(in the rows, 128 means zero)
Known rows, with every step that occurs:
meseb/vesus/madivo/vode: [171 169  92 110 112 163 119  80  74 117 135 125 167  76 129 110 176 115
 133  93 144 132 151 185 141 135 127 118  69 163 144 180 150  80 159 144
 165 155 119  92 117 128 111 107]
depob/golev/vesus/madivo/zifo: [150 101  34  90 119 140 149 112  86 138 152 167 186 106  95 135 133 122
 163 144 123 142 173 169 142  93  94 119 109 153 140 161 192 126 105 112
 111  81 134 125 124 148 148  86]
vode/sivilo/depob: [148  91 106 135  71  97 152  94 125  82 181 123 123 133  90 136 155 133
 114 110 143 104 128 171 145  58 147 117 126 117 115 134 148 153 119 121
 150 126 134  85 154 108  97 121]
depob/golev/vesus/zunot/farok: [135  88  84 106 142  91 135 123 126  90 123 139 185 139 112 112 118 135
 141 111 161 123 105 175 162  94 102 172 107 147 138 113 148 138 119  94
  74 106 152 105 163 189 160 134]
sivilo/farok/zunot/vesus: [154  89 160 146 168 120 101 177 117  57 142 137 194 116 125  94 123 130
  90 111 166 125 113 143 172  85  98 140 163  95 141 117 105 182 158 147
 133 106 146 100 118 134 141 142]
farok/zunot/vesus/golev/depob/sivilo: [202  79 112 134 142  92 133 157 114 110 180 182 140 127 104  98 112 126
 149 126 154 120 142 100 168  90 127 140 141  96 145 162 181 144 145 172
  84 118  83 149 151 206 151 149]
farok/zunot: [154 100 158 146 132 120 122 116  81  53 148 146 198  97  99  92  98 143
 114 121 162  93 119 169 155 105  82 137  91 118 151 114 140 150 124 120
 142 115 111 114 145  99 115 143]
zifo/madivo/vode/sivilo/linusip/bupo: [146 110  52 113  61  98  97  75 151 147 113 100 190  92  87 151 157 116
 103  92 141  94 191 187 213  70 146  82  36  98 149 152  91 147 135 105
 183 110 188  96 128 133  98 122]
golev/vesus: [120  95 135 112 115 113 140  84  93  86 150 145 149 108  96 113 131 194
 121 126 137 120 182 169 163  81  71 134  92 131 125 108 137 142 135  96
 115  85 142  75 123 106 119 145]
zifo/madivo/vode: [134 132 128 143  96 124  97  51 106 103 140 124 192  72 114 109 150 105
  89  89 153 119 161 193 163 102 118 140  69 100 170 127 113 136 154 143
 152 110 156 105 142 108 113 114]
lebeku/foto/sivilo/vode: [185 120 147 144  80  73 109 114 147 108 140  42 143 132 168  81 117 173
  79  95 129 126 157 190 149  99 123 170  84 132 115  92 126  96 105 129
 132 127 164  87 120 125 130 113]
foto/lebeku: [134  91 151 153 110 108 151  74  85  83 147 129 171 119 165  88 147 131
 103 116 147 120 133 196 137 123  85 142  91 111 133 108 141 143 129 128
 149 138 109 114 137  76  86 141]
sivilo/farok: [136 115 150 154 107 131 122 104 108  55 127 109 178 113 124 106 143 143
  94 105 143 128 113 182 140  92  83 134 130  94 147  95 116 146 149 134
 121  83 139 114 116  91 126 151]
bupo/linusip: [136 113 146 124  97 148 102  82 113  83 148 145 165 125 108 133 152 147
 108 108 133  92 127 162 151 107  74 107  98 108 103 119 137 137 131 145
 122  74 100 113 146  86 147 160]
madivo/vode/sivilo/depob/golev/vesus: [161  70  35 110  50  84 148  88 145 132 150 164 120 125  89 147 137 139
 124 107 139 144 153 167 184  80 159 128 143 103 159 169 147 143 109 109
 120 105 168  99 150 151 110 108]
madivo/vode: [136 128 121 150  92 126 116  60 105 105 131 131 163  77 102 105 148 125
 111 109 165 122 135 185 141 121 100 152  70 102 155 149 137 132 143 120
 146 108 137 111 138 114  96 138]
meseb/vesus: [149 114 143 125 117 115 137 110  97  68 163 119 160 115 124  98 165 160
 125 110 137 124 153 203 133 107  84 119  87 159 129 146 134 121 146 109
 116 145 127  76 135 105 107 135]
depob/sivilo/farok: [180 107 128 151 102 111 128  91 106  72 155 116 166 120 120 126 143 147
  89 100 136 120 113 169 158  81 108 148 130  85 165  91 137 129 147 160
 110 115 151 148 123 132 130 170]
linusip/sivilo/farok: [147 125 149 137  66 104 110  97  98  63 126  98 162 120 131  99 118 159
 103 100 139 112 109 191 160  68  88 149 115 113 138  88 149 134 112 149
 102 111 180 128 128 106  94 153]
foto/sivilo: [160 115 146 132 118 102 128 101 105  92 157 119 153 131 128 106 136 178
  93 128 143 139 144 167 133  82  85 155  75 146 101 117 149 143 137 130
 136 121 130  91 157  90 117 135]
farok/zunot/vesus/lebeku/foto: [156  91 138 157 171  81  99 123 133  77 161  91 188  82 149  69  95 123
 106  77 167 113 130 156 204 112 105 136 110  76  71  94 134 179 122 119
 103 149 142 108 127 147 128 145]
zunot/vesus/madivo/vode: [147 146  89 118 142 151 104  91  96 135 142 147 157  74 108 116 172  85
 122 106 160 129 155 155 148 109 137 137  95 142 113 173 144 133 150 164
 171 121 120  94 118 158 126  98]
golev/vesus/madivo/vode/sivilo/linusip: [144 115  29  83  72 149 118  82 100 155 127 158 141 110  87 174 151 144
 151 121 127 132 200 137 202  89 154  85  77 140 134 144 122 126 154 113
 181  94 188  93  78 128 118 127]
meseb/vesus/golev/depob: [155 128 134 134  87 122 166 129 111  96 148 141 137 129 127  79 149 159
 170 117 135 142 145 167 132 108  92  99 104 148 132 167 170  98 153 126
  81 114  77 109 144 122 124 131]
vesus/lebeku/foto/sivilo: [165 125 137 154 115  77 122  69 131 112 148  57 158 108 179  83 110 168
  98  88 145 144 128 161 177  87  99 146  65  97  58  75 157 139 128 114
 105 143 155 120 143 104 116 142]
sivilo/farok/zunot: [158 100 163 155 126 133 105 142  92  37 125 121 212 103 120  94 101 143
  98 111 157 109  89 164 168  96  87 142 135  83 174  99 115 150 146 137
 134  93 138 131 127 100 125 157]
madivo/vode/sivilo: [167 114  75 150  81 115 126  66  97 109 134 128 151 105  97 131 145 153
  96  99 173 124 140 166 152  93 141 138  73 116 171 151 131 157 135 126
 155 129 151  94 161 130  74 131]
zunot/farok: [109 113 153 142 132 117 121 100 110  82 164 108 176 128 114 112 139 126
  99 117 159  89 109 188 127 117  92 165 101 148 123 112 118 149 147 108
 128  98 133  88 151 144 121 132]
vesus/lebeku: [132 113 143 179 119 122 136  70  95  84 146 115 186 101 127  87 121 132
 122  84 148 115 121 168 169 107  76 113  80  96  90  99 151 159 119 123
 112 131 119 112 140 105 101 150]
depob/sivilo/vode/madivo/zifo: [172 109  67 153  87 100  98  96 122 135 169 123 168 136 109 127 186  94
 141 135  97 111 146 178 138  90 139 109  98 124 177 137 145 122 128 147
 162 137 160 119 102 187 113 104]
zifo/madivo: [132 106 152 139 111 112 108  73 100  73 160 122 187  90 108 110 140 128
  90  99 137 106 156 193 155  76  98 128  87 115 139 102 108 147 143 141
 137 106 134  92 140  96 126 112]
farok/zunot/vesus/madivo/vode: [177 132  97 122 168 150  86 128  79 117 134 154 187  70 112 107 140  80
 121 111 167 117 144 135 168 122 142 140  99 131 143 170 138 147 152 161
 178 135 118  98 125 163 132 105]
zunot/vesus/golev/depob/sivilo/farok: [181 101 109 146 110  96 132 145 136 113 152 148 123 142 126 110 144 128
 127 105 140 150 131 117 154  73 130 135 178  85 135 142 161 130 170 183
  73  86 112 157 127 201 156 147]
lebeku/foto/sivilo/farok/zunot/vesus: [193 101 148 117 160  69  81 180 152  74 144  77 165 121 168  89 113 174
  64 106 155 154 119 139 175  70 117 183 153  96 103  96 105 166 165 140
 124 118 181 109 119 134 158 142]
golev/depob/sivilo/linusip: [159  99 119 119  72 102 144  88 129 129 189 150 139 134  90 122 148 119
 142 136 119  98 171 153 166 101 104 117 129  95 125 116 154  93 149 135
 118  73 129 155 107 126 153 178]
foto/sivilo/linusip: [131 105 145 117  97 111 125 131 138 112 156 137 154 141 128 117 139 151
 111 154 123 136 157 168 159  88  94 127  87 141  81 119 127 138 155 111
 151 104 162 102 108  67 131 143]
farok/zunot/vesus/madivo: [169 106 117 118 182 142 102 146  72  85 157 146 190  90 104 108 130 104
 123 118 160 100 140 135 163 100 121 130 112 141 112 140 146 160 133 162
 162 130 100  89 124 141 146 103]
depob/golev/vesus: [148  70  96 116  95 102 147  95 108  80 144 158 154 122  95 109 114 165
 127 122 135 131 157 183 160  97  71 140 114 128 135 115 151 150  99 101
  80  90 133 105 131 122 142 131]
foto/sivilo/farok/zunot/vesus/meseb: [188 105 160 127 180 133  74 165 113  86 117 136 188 133 168  96 106 175
 100 100 174 155 118 102 173  92 106 152 137 147 149 120 113 196 161 206
 128 109 172 120 159 145 149 110]
vesus/golev/depob: [146 116 134 160  83 124 156  98 101 101 140 147 140 122 105  86 124 140
 157 124 144 129 126 154 129  90  90 116 100 114 123 148 179 119 136 132
  96  70  73 133 145 116 128 131]
foto/sivilo/farok/zunot/vesus/golev: [176  90 146 140 152 113 104 220 133  76 118 141 166 148 159  96 103 158
 101 132 158 176  98 115 174  68 122 153 133 114 116 144 128 189 167 159
 113 124 135 126 133 149 146 131]
meseb/vesus/lebeku: [141 113 146 161 126 123 148 100  97  76 153 113 182 110 148  82 144 149
 135  76 136 127 141 180 171 122  77  92  79 127  95 122 146 139 141 109
  99 175 119  86 133 108  88 145]
depob/sivilo: [185 104 125 139 102 105 134  66  98  89 177 131 152 111  98 122 142 138
 104 108 136 109 136 171 149  92 102 153  93 120 147 116 158 120 126 146
 118 135 132 136 148 138 115 154]

Rows:
[205 113 106 124  83 100 166 113 112 108 172 151 119 135 129 101 152 159
 159 112 123 141 153 148 149 101 109 113 110 140 148 168 187  75 153 150
  70 136  90 146 147 168 121 148]
meseb/vesus/golev/depob/sivilo
[117  92 139 165 150 107 129 112 117  95 162 126 169 104 126  92 139 118
 115  91 157 118 145 148 176  98  92 111 101 104  58 109 135 192 139 137
 105 148 125  77 133 140 109 132]
zunot/vesus/lebeku
[142 132 136 113 157 112 131 143 116  73 146  93 193 128 134  95 169 141
 129  96 172 118 101 195 134 107 111 155  74 180 131 129 136  99 165 100
 115 166 139  79 165 170 125 141]
meseb/vesus/zunot/farok
[135  77  91 125  84  70 151  76 166 103 166 103 142 105 136  87 100 119
 142  78 116 128 138 188 209  92 111 116 146  59  69  88 169 126  92  81
  59 112 157 122 114 139 142 127]
sivilo/depob/golev/vesus/lebeku/foto
[151 128 131 105  90  84 115 107 168 112 162  80 136 132 145 114 136 156
 111 133 124 140 151 187 163  85 106 142  87 119  64  97 128 121 147  95
 141 103 180 118  98  76 144 149]
lebeku/foto/sivilo/linusip
[179 105 146 116 132 117  70 131  89  67 110 137 187 113 144  87  86 149
 125  79 172 119 116 128 186  88 106 145 137 137 173 114 134 192 113 211
  91 116 188 139 152 160 112 130]
linusip/sivilo/farok/zunot/vesus/meseb
[194 118  13 130  59 130 139  78 116 132 143 136 135 115 102 145 158  67
 135  96 132 126 106 162 158  88 188 118 126 116 153 185 168 123  97 167
 161 131 122 122 145 156 116  80]
vesus/madivo/vode/sivilo/depob/golev
[159  94 105 107  30  97 114  92 138  93 152 151 132 148 116 129 131  98
 131 104 100  94 102 182 171  87 101 110 145  96 100 142 190 120  63 166
  70 107 121 152 154 121 140 139]
bupo/linusip/sivilo/depob/golev
[179 130 139 121 106  75 119  85 132  97 154  68 138 117 150  92 132 180
  87 115 141 139 144 185 139  79 102 175  81 132  86  96 144 125 134 114
 125 115 158 104 142  93 131 132]
lebeku/foto/sivilo
[166 113  83 141  76 109  98  59 101 113 142 117 178  97 103 142 152 136
  80  83 162 120 161 176 176  69 157 125  67 109 182 126  95 166 149 143
 162 129 178  89 160 124  93 109]
zifo/madivo/vode/sivilo
[151  85  78 103  96  83 154 128 152  79 137 158 152 119 103  99 132 113
 156 120 128 135 113 182 173  63 117 134 133 108 118 128 186 121  94  92
  91 104 133 110 145 143 150 125]
sivilo/depob/golev/vesus/zunot
[119 115  77 145 112 110 106  81 114 103 164 140 174 106  90 118 183 107
 150 164 127 125 127 190 121  69  99 100  90 133 124 139 146 165 158  98
 156 109 143 102 119 113 105 106]
vode/madivo/zifo
[149  86 152 132 167 109 110 154 110  59 167 150 184 102 102  90 122 134
 108 124 175 107 141 156 164 103  96 142 117 126 119 131 125 182 139 132
 138 125 119  88 141 138 127 129]
farok/zunot/vesus
[201 117 156 132 121  83  90 143 135  70 125  63 183 117 171  91  98 179
  72 106 147 145  97 160 175  79 104 174 127  91 137  80 120 133 157 126
 126 108 176 135 127  99 147 153]
lebeku/foto/sivilo/farok/zunot
[150 120 133 111  60 125  89  68  94  84 143 133 154 132 111 125 131 165
 116 105 124  85 137 169 164  85  75 122  83 122 101 110 165 134  96 156
  93 107 136 123 149  98 119 168]
bupo/linusip/sivilo
[158  92 135 145 143 109 134 177 113  91 150 170 159 119 111  79 105 129
 148 126 164 128 134 116 162 103 106 127 133 107 118 163 162 158 146 146
 104  88  71 116 143 160 143 125]
farok/zunot/vesus/golev/depob
[190 107 135 155  68  95 136  93 105 125 169 112 145 148 113 104 141 136
 111  92 129  83 174 154 148 120 117 142 125 101 178 114 152  73 100 167
 119 101 106 113 134 175 139 140]
golev/depob/sivilo/vode
[183  99 104 117  77  54 144 106 180  94 169  85 118 138 150  99 124 121
 107 115 112 151 108 198 146  76 128 168 141 108  81 122 170 109 102 125
 102 121 143 128 143 115 155 105]
lebeku/foto/sivilo/depob/golev
[177  64  31 101  82  72 164 132 148  96 139 149 137 144  90 133 133 147
 149 111 140 137 113 158 180  37 154 121 128 119 125 125 177 140  87  94
  96 123 153  95 164 159 122 118]
vode/sivilo/depob/golev/vesus/zunot
[181 103  91 160  77  93  91  79 119 100 160 114 138 143 112 119 173 107
 123 116  98  94 128 176 159  94 145 118 102 124 166  92 113 124 121 161
 159 156 141 100  91 163 124 110]
depob/sivilo/vode/madivo
[196 160  50 119  92 160 118 105  82 114 116 103 168 118 134 144 184 143
 113  72 146 150 128 157 161  97 169 101 110 146 182 159 118 103 175 167
 166 154 169  91 119 141  98 113]
meseb/vesus/madivo/vode/sivilo/farok
[154 123 128 136 101 126 157 139 111  70 139 142 150 115 133  94 143 158
 154 113 130 149 125 194 137 101  95 102  77 157 132 169 154 128 148 117
  98 148 107 107 129 122  97 130]
meseb/vesus/golev
[158  47  56 107  65  81 163 109 135  89 168 157 122 153  83 146 133 163
 131 112 123 127 155 169 172  56 141 113 153 127 129 135 155 162  93 106
 105 111 150  86 138 137 129 106]
vode/sivilo/depob/golev/vesus
[143  89 157 175 176 120 100 166 109  65 127 125 218 108 146  78 104 121
  90  86 165 117  98 127 206 107 100 121 148  66 110  97 112 198 156 149
 116 134 138 106 115 144 127 152]
sivilo/farok/zunot/vesus/lebeku
[146  87 114 140  80 100 158 107 138  74 167 139 146 126 101 109 135  80
 132 121 126 121 101 203 137  98 109 135 147 103 121 141 165 132  94 126
 113 107 105 120 141 115 130 107]
sivilo/depob/golev
[118  84  91  95 120  89 141 142 159  95 144 135 159 147 110 116 133 100
 148 114 136 115  89 181 166  81 124 164 141 132 117 123 166 122 120  87
  88 103 149 102 156 196 165 124]
sivilo/depob/golev/vesus/zunot/farok
[162  98 147 116 116 126  46 167 109  69 124 146 185 142 137 125 123 146
  90  99 142  98 113 125 207  78  94 123 151  93 116 108 130 170 123 184
  98 107 156 125 129 146 148 170]
bupo/linusip/sivilo/farok/zunot/vesus
[136 108 111 109 131 102 131 105 106  78 125 145 171  98 106  99 136 177
 143 121 153 130 148 171 168  68  90 145  70 135 124  95 162 127 129  89
 111 105 145  86 143 122 123 156]
golev/vesus/zunot
[168 118 122 124 176 151  88 169  83  69 130 132 206 100 126 103 130 107
 110 107 156 119 114 129 173  92 121 125 152 121 134 114 115 160 154 172
 158 107 122 106 102 149 154 113]
sivilo/farok/zunot/vesus/madivo
[199  79 132 138 148  89 109 156 111  92 168 148 166 135 115 107 132 130
  96 102 158 113 138 104 177  89 118 148 196  73 162 111 135 138 166 180
 105  95 126 137 134 192 166 162]
golev/depob/sivilo/farok/zunot/vesus
[149 108  89 130  61 102 112  69 135 116 165 127 149 102 104 145 160 103
  93  84 135 117 155 183 184  62 182 117 105  86 158 146 119 145 149 137
 176 126 170  92 156 125  92  95]
zifo/madivo/vode/sivilo/depob
[145  94  73 114  67  92 139 112 143 109 128  95 168 135  73 139 149 156
 123 115 146  82 165 183 187  67 111  80  56 128 102 138 120 155 104  82
 155 110 153  87 128 110  99 151]
vode/sivilo/linusip/bupo
[164  82  95 111 108 139 135  58 101  92 132 169 164 122 109 112  96 168
 155 102 142 136 152 158 154 118  80 133 110 158 176 124 146 167  97 157
  68  77 144 123 154 128 143 113]
depob/golev/vesus/meseb
[132  66  96 122  56  69 144  88 124 108 148 139 134 131 131  98  87 125
 153  93 103 119 140 180 222  69  98 115 130  85  78 106 211 142  60 115
  47 138 163 125 126 145 100 126]
linusip/sivilo/depob/golev/vesus/lebeku
[134  96 126 140 119 110 143 143 127 113 162 160 128 123 108  91 144 129
 149 121 155 140 154 135 135  91 104 121 127 118  90 160 160 146 148 144
  94  75  76 102 139 156 134 122]
zunot/vesus/golev/depob
[172  96 104 149  84  53 143  93 177 109 163  73 139 135 174  80 111 105
 119  85 116 149 103 176 179  88 126 144 128  81  47 115 178 130  98 118
  81 145 144 137 145 117 142 113]
vesus/lebeku/foto/sivilo/depob/golev
[134 125  88 139  54  92  86 104 107 123 141 105 162 131 122 105 155 103
 153 137 101 103 139 202 150  73 115 111  74 146 147 122 156 139  89 129
 144 136 189  94 102 152  74  88]
linusip/sivilo/vode/madivo/zifo
[159 100 140 165 165  93  88 146 139  68 142  73 200  89 170  74  96 124
  91  66 170 124 101 140 210  98 107 132 154  46  95  73 112 173 147 134
 100 127 169 124 110 151 139 159]
sivilo/farok/zunot/vesus/lebeku/foto
[132 115 144 115  52  79 129  84 107  80 166 118 125 114 109  97 131 119
 132 117 121  98 134 202 154  67 110 141 113 119  98 126 183 123  85 127
 116 128 151 110 138 106  82 128]
linusip/sivilo/depob
[211 111 120 145  61 103 154 148 122 119 158 130 127 153 138  93 147 150
 156  88 108 122 163 163 154 124 132 108 117 140 185 162 166  48 116 170
  86 142  86 121 118 200 124 128]
meseb/vesus/golev/depob/sivilo/vode
[167  96 110 155  79 116 130 111 105  64 133  97 168 137 106 138 138 175
  87  97 156 127 105 154 155  62 123 124 127 107 155  99 101 164 141 138
 130 105 161 101 139 107 103 146]
vode/sivilo/farok
[163 119  86 152  71 123  90  78 111 100 120 101 191 107 122 144 149 138
  64  72 154 134 133 163 183  65 160 126 118  79 202 116  78 161 165 156
 154 109 197 111 144 127 102 117]
zifo/madivo/vode/sivilo/farok
[170 104 101 133  64 106 158 115 135 131 170 161 129 137  99 125 135 111
 170 139 112 121 145 140 169  97 113 103 117  93 125 143 178  92 144 141
  96  76 107 182 107 143 144 167]
vesus/golev/depob/sivilo/linusip
[131 103 118 140 134 110 137 148 126  81 146 158 135 107 111  98 137 128
 134 124 150 144 130 160 142  76 113 129  98 128  93 162 145 178 140 139
 105 116 100 101 133 151 114 116]
zunot/vesus/golev
[140  78 148 167 180 112 107 147 100  76 160 140 202  98 127  78  98 117
 112  95 171 105 128 131 198 109  93 115 107  93  88 109 140 194 133 132
 116 151 118  93 135 148 112 144]
farok/zunot/vesus/lebeku
[115  85 132 144 120 117 135  73  98  99 145 139 169 102 123 102 108 177
 129  92 138 121 170 153 194  95  76 102  83 106  86  83 150 161 129  96
  94 110 144  87 119 111 106 152]
golev/vesus/lebeku
[162  96 144 155 135 125 116 198 123  84 124 156 174 129 128  83 105 128
 137 118 161 140 106 109 167  91 103 124 173  79 143 145 139 160 167 158
  95  63  96 129 127 161 158 140]
sivilo/farok/zunot/vesus/golev/depob
[211  98 143 149 127 117 109 132  93  55 144 126 194 118 115 115 108 142
  92 106 145 107  99 148 179  97 103 152 142  74 194  97 134 136 143 158
 125 123 152 170 131 146 131 175]
depob/sivilo/farok/zunot
[157 114  40  89  75 140 130  66  99 147 150 149 122 106  87 158 166 137
 137 100 125 121 185 140 182  67 175 104 115 132 135 157 149 115 133 120
 176 107 165  78 123 140 113  98]
golev/vesus/madivo/vode/sivilo/depob
